Every row comes from one small tree of marks. The marks that hang from a mark follow it in brackets, in alphabetical order. Every link used is in the known rows. Which tree was each row made from?
Known rows
zepez[tibi[bolovo lofinak losu razata]]: [-2.11 -2.32  1.65  3.14  0.18  2.44  1.02  1.65  1.36 -2.96 -0.59  0.21
  2.41  0.11  0.28 -0.40 -0.79  0.09  0.55 -4.06  1.70  0.98]
tibi[bolovo lofinak[zosaf] losu zavu]: [-0.42  1.36 -3.00 -0.38  0.48  1.76  5.42  0.96  0.11  0.19 -0.88 -0.88
  3.16 -1.05  0.73 -1.19  0.35  0.61 -0.86 -1.17  1.43 -1.68]
zepez[tibi[bolovo razata]]: [-1.51 -2.48  1.96 -0.16 -1.09 -0.41 -2.18  0.36  1.99 -2.91 -1.04  2.22
  1.11 -0.38  0.52  0.12 -0.59  0.42  0.46 -1.85  1.68  1.61]
bolovo[tibi[razata rufu zavu zepez]]: [-1.45  1.59  1.19 -2.67  0.29 -0.33 -0.29 -0.18 -1.05  2.87  1.82 -0.50
 -2.44 -1.14 -2.79  2.63 -2.33 -3.23  0.14  1.58  0.38  2.04]
lofinak[tibi[bolovo losu rufu]]: [ 3.31  0.17  1.85  0.19  0.77 -2.29  0.39 -0.45  0.32  0.67  1.08  2.26
 -1.84  3.34 -0.95  0.08 -1.30 -1.85 -0.49  1.43 -2.99 -1.77]
tibi[bolovo lofinak razata zepez]: [-2.45  0.58 -1.63 -2.29 -0.71 -0.60  2.63 -0.69 -1.07  0.95  0.17 -1.29
  2.19  0.01  0.50 -0.69 -1.24  0.99 -1.20  0.17  3.61  1.92]
bolovo[tibi[lofinak losu razata]]: [-2.08 -1.85  2.46  4.22  0.94  0.90 -0.72  2.12 -1.56 -1.73 -0.02 -1.59
 -0.15 -1.64  2.02  1.75 -0.90  0.47  1.49 -4.01  0.51  0.03]
bolovo[tibi[razata zavu]]: [-1.40 -1.86  1.73 -2.12  0.98 -0.44 -2.01  0.58  0.13 -0.42  0.16 -0.82
 -2.22 -2.34 -0.53  2.35  0.16 -0.68  1.39 -1.17  1.02  1.26]
tibi[bolovo lofinak losu razata zepez]: [-3.20  0.14 -1.25  0.09  1.10  1.44  4.49  0.89 -0.98  0.54  0.19 -2.13
  0.67 -0.27  0.23  0.02 -1.59  1.26 -0.33  0.32  1.72  0.61]
zosaf[lofinak[tibi[bolovo losu rufu]]]: [ 1.20  0.74  2.75  0.06 -0.95 -3.39  1.05 -0.68  1.04  0.98  1.71  0.07
 -2.40  2.65 -0.53  0.75 -0.61  1.10 -0.40  2.01 -3.31 -0.94]
zepez[tibi[losu razata zavu]]: [-1.09 -3.81  0.78  1.60  2.82  4.32 -1.84  2.33  2.48 -3.51 -1.03 -0.60
 -2.73 -1.27 -1.35  0.89  1.60 -0.82  2.52 -1.57 -0.86  0.50]
lofinak[tibi[losu razata rufu zavu]]: [ 1.81 -0.23  1.48  0.54  3.08  0.15 -0.09 -0.32  1.39  0.00  1.45 -2.84
 -4.20  2.41 -3.06  0.24  0.70 -3.13 -0.33  2.43 -2.99  0.27]
zepez[tibi[rufu]]: [ 2.90 -0.55  2.17  2.66 -1.33  0.03 -6.21 -0.34  0.11 -2.49 -1.75  5.43
  0.11  0.69  1.13 -0.44 -0.19 -1.99  1.43 -2.77 -0.47 -0.60]
lofinak[tibi]: [ 3.66 -2.67 -0.35 -0.37  0.62 -2.09 -4.92 -0.74  0.17 -1.35 -0.29  1.91
 -1.86  1.37  0.90 -0.83  2.67  0.85  1.20  0.74 -1.92 -1.01]
lofinak[tibi[zavu zepez] zosaf]: [ 1.55 -0.13 -5.39 -3.08  1.25  0.27 -0.18 -0.26  0.81  1.73  1.32 -1.17
  0.15 -0.60 -1.90 -1.16  2.94 -0.02 -0.14  4.82 -1.96  0.09]
tibi[bolovo razata zavu[nusa] zepez]: [-3.70 -0.02 -0.87 -5.96 -0.47  1.64  3.88 -2.06  1.08  3.02 -0.57 -2.48
 -1.53 -1.06 -1.88  0.65 -0.97  0.76 -1.60  2.80  3.95  1.20]
tibi[bolovo losu zepez]: [-0.79 -1.18 -1.63 -1.82  1.86  0.93  2.07  1.04 -1.02  0.78 -0.85  2.15
 -2.31 -0.68  0.17  1.16 -1.05  1.39  1.69  1.70 -0.78 -1.95]
zepez[tibi[bolovo rufu zavu[nusa]]]: [ 0.89  0.43  2.44 -2.52 -2.91  1.66 -0.16 -2.35  2.17  1.15 -1.32  4.19
  0.37  1.32 -2.04 -0.07 -1.87 -2.87 -1.24 -1.71  3.19 -0.22]
bolovo[tibi[lofinak rufu]]: [ 2.10  1.65  2.66  2.35 -2.35 -1.98 -3.25 -0.54 -2.84  0.56  0.00  3.63
  1.56  0.21  1.80  0.61 -2.03 -2.12  0.23 -4.46  1.29 -0.47]
zosaf[lofinak]: [-0.12 -1.23  0.87  0.10 -1.05 -1.81 -3.34 -0.15 -0.43 -1.74 -2.04  0.68
 -2.01 -1.66  3.54  0.53  2.33  4.98  1.63 -0.77 -0.34 -0.98]
nusa[zavu]: [ 1.49 -2.06 -0.10 -1.09 -0.20  1.19 -5.54  0.71 -3.92 -0.87 -2.46  2.12
 -1.25 -1.13  1.32  0.17  2.42  4.07  0.11 -2.49 -1.23 -1.03]
lofinak[tibi[bolovo losu rufu] zosaf]: [ 2.29  2.00  0.15  1.42 -0.29 -2.42  1.81  0.06  0.52  0.53  1.08  0.73
  1.42  1.88  0.20 -0.93 -0.93 -1.02 -1.35  2.37 -3.81 -2.17]

Write each row's tree
[-2.70 -1.54  0.75 -0.72  0.22 -0.62 -2.67  0.98 -1.55  0.35  0.72 -0.18
 -1.46 -2.69  0.37  2.65 -1.16  0.65  1.72  0.43  0.14  1.42] : bolovo[tibi[razata zepez]]
[ 2.62  0.68  2.12  0.56 -1.93 -4.04 -3.83 -1.70  0.30  0.24  0.92  0.24
 -2.05  2.07  0.87 -0.11  1.55  1.58 -0.11  1.40 -2.74 -0.23] : zosaf[lofinak[tibi[rufu]]]
[ 1.60  3.52 -1.69  3.28  0.58  2.19  2.49  0.45 -1.13 -0.06 -1.11 -1.00
  2.25 -0.29  0.88 -1.42  0.43 -1.67 -0.89 -1.22 -0.38 -2.01] : tibi[lofinak[zosaf] losu rufu zavu]
[-0.75 -0.07 -0.68 -1.08 -0.99 -3.69  0.55 -0.14  1.81 -0.41  0.96 -2.50
  2.96  0.46  1.03 -1.29  0.82  1.78 -2.06  2.62 -0.92  1.04] : lofinak[tibi[bolovo razata] zosaf]
[ 1.05  2.34 -0.58 -2.05 -0.66  0.28 -0.01 -0.91 -2.23  3.70  1.72  2.06
  0.07 -0.38 -2.51  1.22 -1.90 -3.93 -0.01 -1.31  2.21  0.85] : bolovo[tibi[lofinak rufu zavu zepez]]
[ 1.52 -1.44 -2.17 -4.66  0.26 -2.45 -0.50 -1.12  0.22  1.76  1.61  2.12
 -1.13  1.66 -1.54 -0.21  0.18  0.23  0.24  3.57 -0.81  0.22] : lofinak[tibi[bolovo zepez]]
[-1.37 -2.39  0.62 -0.46  2.51 -0.04  0.73  0.67  2.68 -0.95  1.63 -5.84
 -4.70  0.10 -1.74  1.14  3.27  2.46  0.85  2.67 -2.93  1.02] : zosaf[lofinak[tibi[losu razata zavu]]]
[-0.09  0.52  2.59 -2.28 -1.00  0.12 -0.18 -0.87  2.62 -0.37  0.32  1.67
  0.57  1.06 -2.56  0.14 -1.76 -3.68 -0.92 -0.81  2.07  2.17] : zepez[tibi[bolovo razata rufu zavu]]
[ 1.31  1.58  0.31  7.72 -1.31  2.57 -1.29  1.73 -0.37 -2.67 -1.09  2.09
  4.50 -0.35  2.21 -1.74 -0.15 -1.34  0.39 -3.81 -1.17 -1.34] : zepez[tibi[lofinak[zosaf] losu rufu]]
[-3.27 -1.20  0.34  2.63  1.43  1.92  0.67  2.23 -2.43  0.13  1.09 -2.17
 -0.52 -2.30 -0.03  2.05 -1.52  0.42  1.52 -1.68  0.38  0.83] : bolovo[tibi[lofinak losu razata zepez]]
[-2.32 -1.96  2.16 -0.56  0.40 -2.57  1.84  0.46  2.32 -0.75  1.65 -4.06
 -2.57  0.86  0.04  0.93  0.91  3.77 -0.16  2.35 -2.53  1.05] : zosaf[lofinak[tibi[bolovo losu razata]]]
[ 1.44  1.48 -1.13 -3.59 -0.25 -1.82 -0.47 -1.94  0.88  3.15  2.77 -1.28
 -3.48  1.72 -3.49  0.42  1.48 -0.34 -0.43  4.78 -2.06  1.30] : zosaf[lofinak[tibi[rufu zavu zepez]]]
[-1.09  3.51  0.53  6.82 -0.53  0.55  1.88  1.17 -1.65 -1.70 -1.20 -3.47
  3.55 -0.52  3.35 -1.54 -0.70  0.28 -1.52 -1.34 -0.61 -0.70] : tibi[lofinak[zosaf] losu razata rufu]
[-1.58 -0.75 -2.26 -3.56  2.28  1.39 -0.02 -0.17 -0.02  0.42 -0.26 -2.25
 -2.80 -1.49 -1.37  0.65  1.28  0.28  0.75  2.62  1.14  1.34] : tibi[razata zavu zepez]
[-1.57  4.71 -1.76  3.30 -1.85 -0.47  1.29 -0.72 -2.02  0.81 -0.08 -3.29
  4.73 -0.68  2.24 -1.79 -0.99 -0.07 -2.32  1.02  1.25  1.40] : tibi[lofinak[zosaf] razata rufu zepez]
[-0.23  2.00 -5.69 -1.24 -0.19  1.89  1.85 -0.19 -1.26  1.34 -0.56 -1.29
  3.14 -2.13  0.22 -1.79  2.04  0.78 -0.54  0.80  1.88  0.06] : tibi[lofinak[zosaf] zavu zepez]
[ 1.23 -0.37 -4.11 -0.37  0.22 -1.29 -2.03  0.06 -0.29  0.45  0.78 -0.31
  1.22 -0.54  0.54 -1.41  2.30  1.61  0.17  3.90 -2.77 -0.54] : lofinak[tibi[zepez] zosaf]
[ 0.14 -0.77 -1.09  1.96 -0.13 -2.45 -2.41  0.16  1.02 -1.92  0.18 -3.12
  1.58 -0.22  1.98 -1.58  2.65  1.93 -0.84  2.18 -2.17  0.68] : lofinak[tibi[razata] zosaf]
[ 2.62  1.73 -0.04  1.75  1.60  2.38  0.83 -0.16 -1.20 -0.22 -1.06  0.58
 -1.19  1.01 -0.21 -0.61  0.12 -2.66  0.19 -2.15  0.40 -1.73] : tibi[lofinak losu rufu zavu]
[-2.26 -0.68 -1.46  2.72  2.05  2.61  1.43  1.35 -1.77 -0.75 -0.55 -3.04
 -0.48 -1.05  0.95 -0.13  0.36  1.55  0.83 -0.31  0.45  0.34] : tibi[lofinak losu razata zepez]
[ 1.18  3.72 -2.10 -4.79 -0.77 -0.21  3.68 -2.28 -1.12  3.84  0.94  1.88
  1.35  1.54 -2.49 -0.80 -1.98 -3.25 -1.94  0.44  3.53  0.71] : tibi[bolovo lofinak rufu zavu zepez]
[-0.24 -2.09  1.75 -2.38 -1.00  1.24 -2.20 -0.95 -0.15  1.31 -1.33  1.78
 -2.46 -2.28 -0.07  2.17  0.02  0.21  1.09 -2.26  2.12 -1.28] : bolovo[tibi[zavu[nusa]]]
[ 0.63  2.02  0.53 -3.70 -2.34 -4.37  0.74 -2.05  0.41  3.56  2.87  0.51
 -1.30  2.45 -1.62  0.34 -0.89  0.86 -1.25  4.37 -1.67  1.24] : zosaf[lofinak[tibi[bolovo rufu zepez]]]
[-0.76 -3.12  1.31 -1.50  0.20  4.80  1.03  0.14  2.75 -0.38 -1.80  2.71
 -1.75 -0.80 -1.70  0.82 -0.36 -0.34  1.09 -1.81  1.67 -1.76] : zepez[tibi[bolovo losu zavu[nusa]]]
[-0.32  1.20 -1.71  2.38 -0.49  0.32  3.29  1.21 -0.99 -0.97 -1.61  0.05
  4.32 -1.03  3.23 -1.38 -0.10  2.12 -0.61 -2.06  0.60 -2.13] : tibi[bolovo lofinak[zosaf] losu]
[-1.29 -0.77 -0.36  1.38  0.90 -1.44  2.42  1.29  1.62 -1.10  1.04 -3.49
  1.36  0.26  0.72 -0.45  0.58  1.77 -1.07  2.66 -2.83 -0.39] : lofinak[tibi[bolovo losu razata] zosaf]
[ 1.17 -2.91 -0.77  2.28  1.79  5.10 -1.18  1.55  1.02 -2.78 -1.05  1.87
 -0.21 -0.35 -1.05 -0.56  1.92 -1.47  2.27 -4.15  0.92 -0.64] : zepez[tibi[lofinak losu zavu]]
[ 2.10  1.24  2.13  1.41 -3.13 -0.61 -1.43 -1.13  0.22 -0.82 -0.49  5.29
  4.14  1.99  0.28 -1.51 -1.97 -2.52 -0.77 -4.43  2.92  0.53] : zepez[tibi[bolovo lofinak rufu]]
[-1.92 -1.34  1.45  0.18  1.57 -0.12  1.56  1.24  0.21 -1.85 -1.37 -0.71
 -1.65 -0.58  1.77  0.90 -0.89  1.65  0.89 -0.14 -0.33 -0.82] : tibi[bolovo losu razata]
[ 2.32  2.93  1.18 -0.27 -2.60 -2.29  0.49 -2.15 -1.52  0.80 -0.98  3.32
  2.85  2.07  1.66 -1.40 -2.03 -1.47 -1.74 -2.53  2.90 -0.68] : tibi[bolovo lofinak rufu]
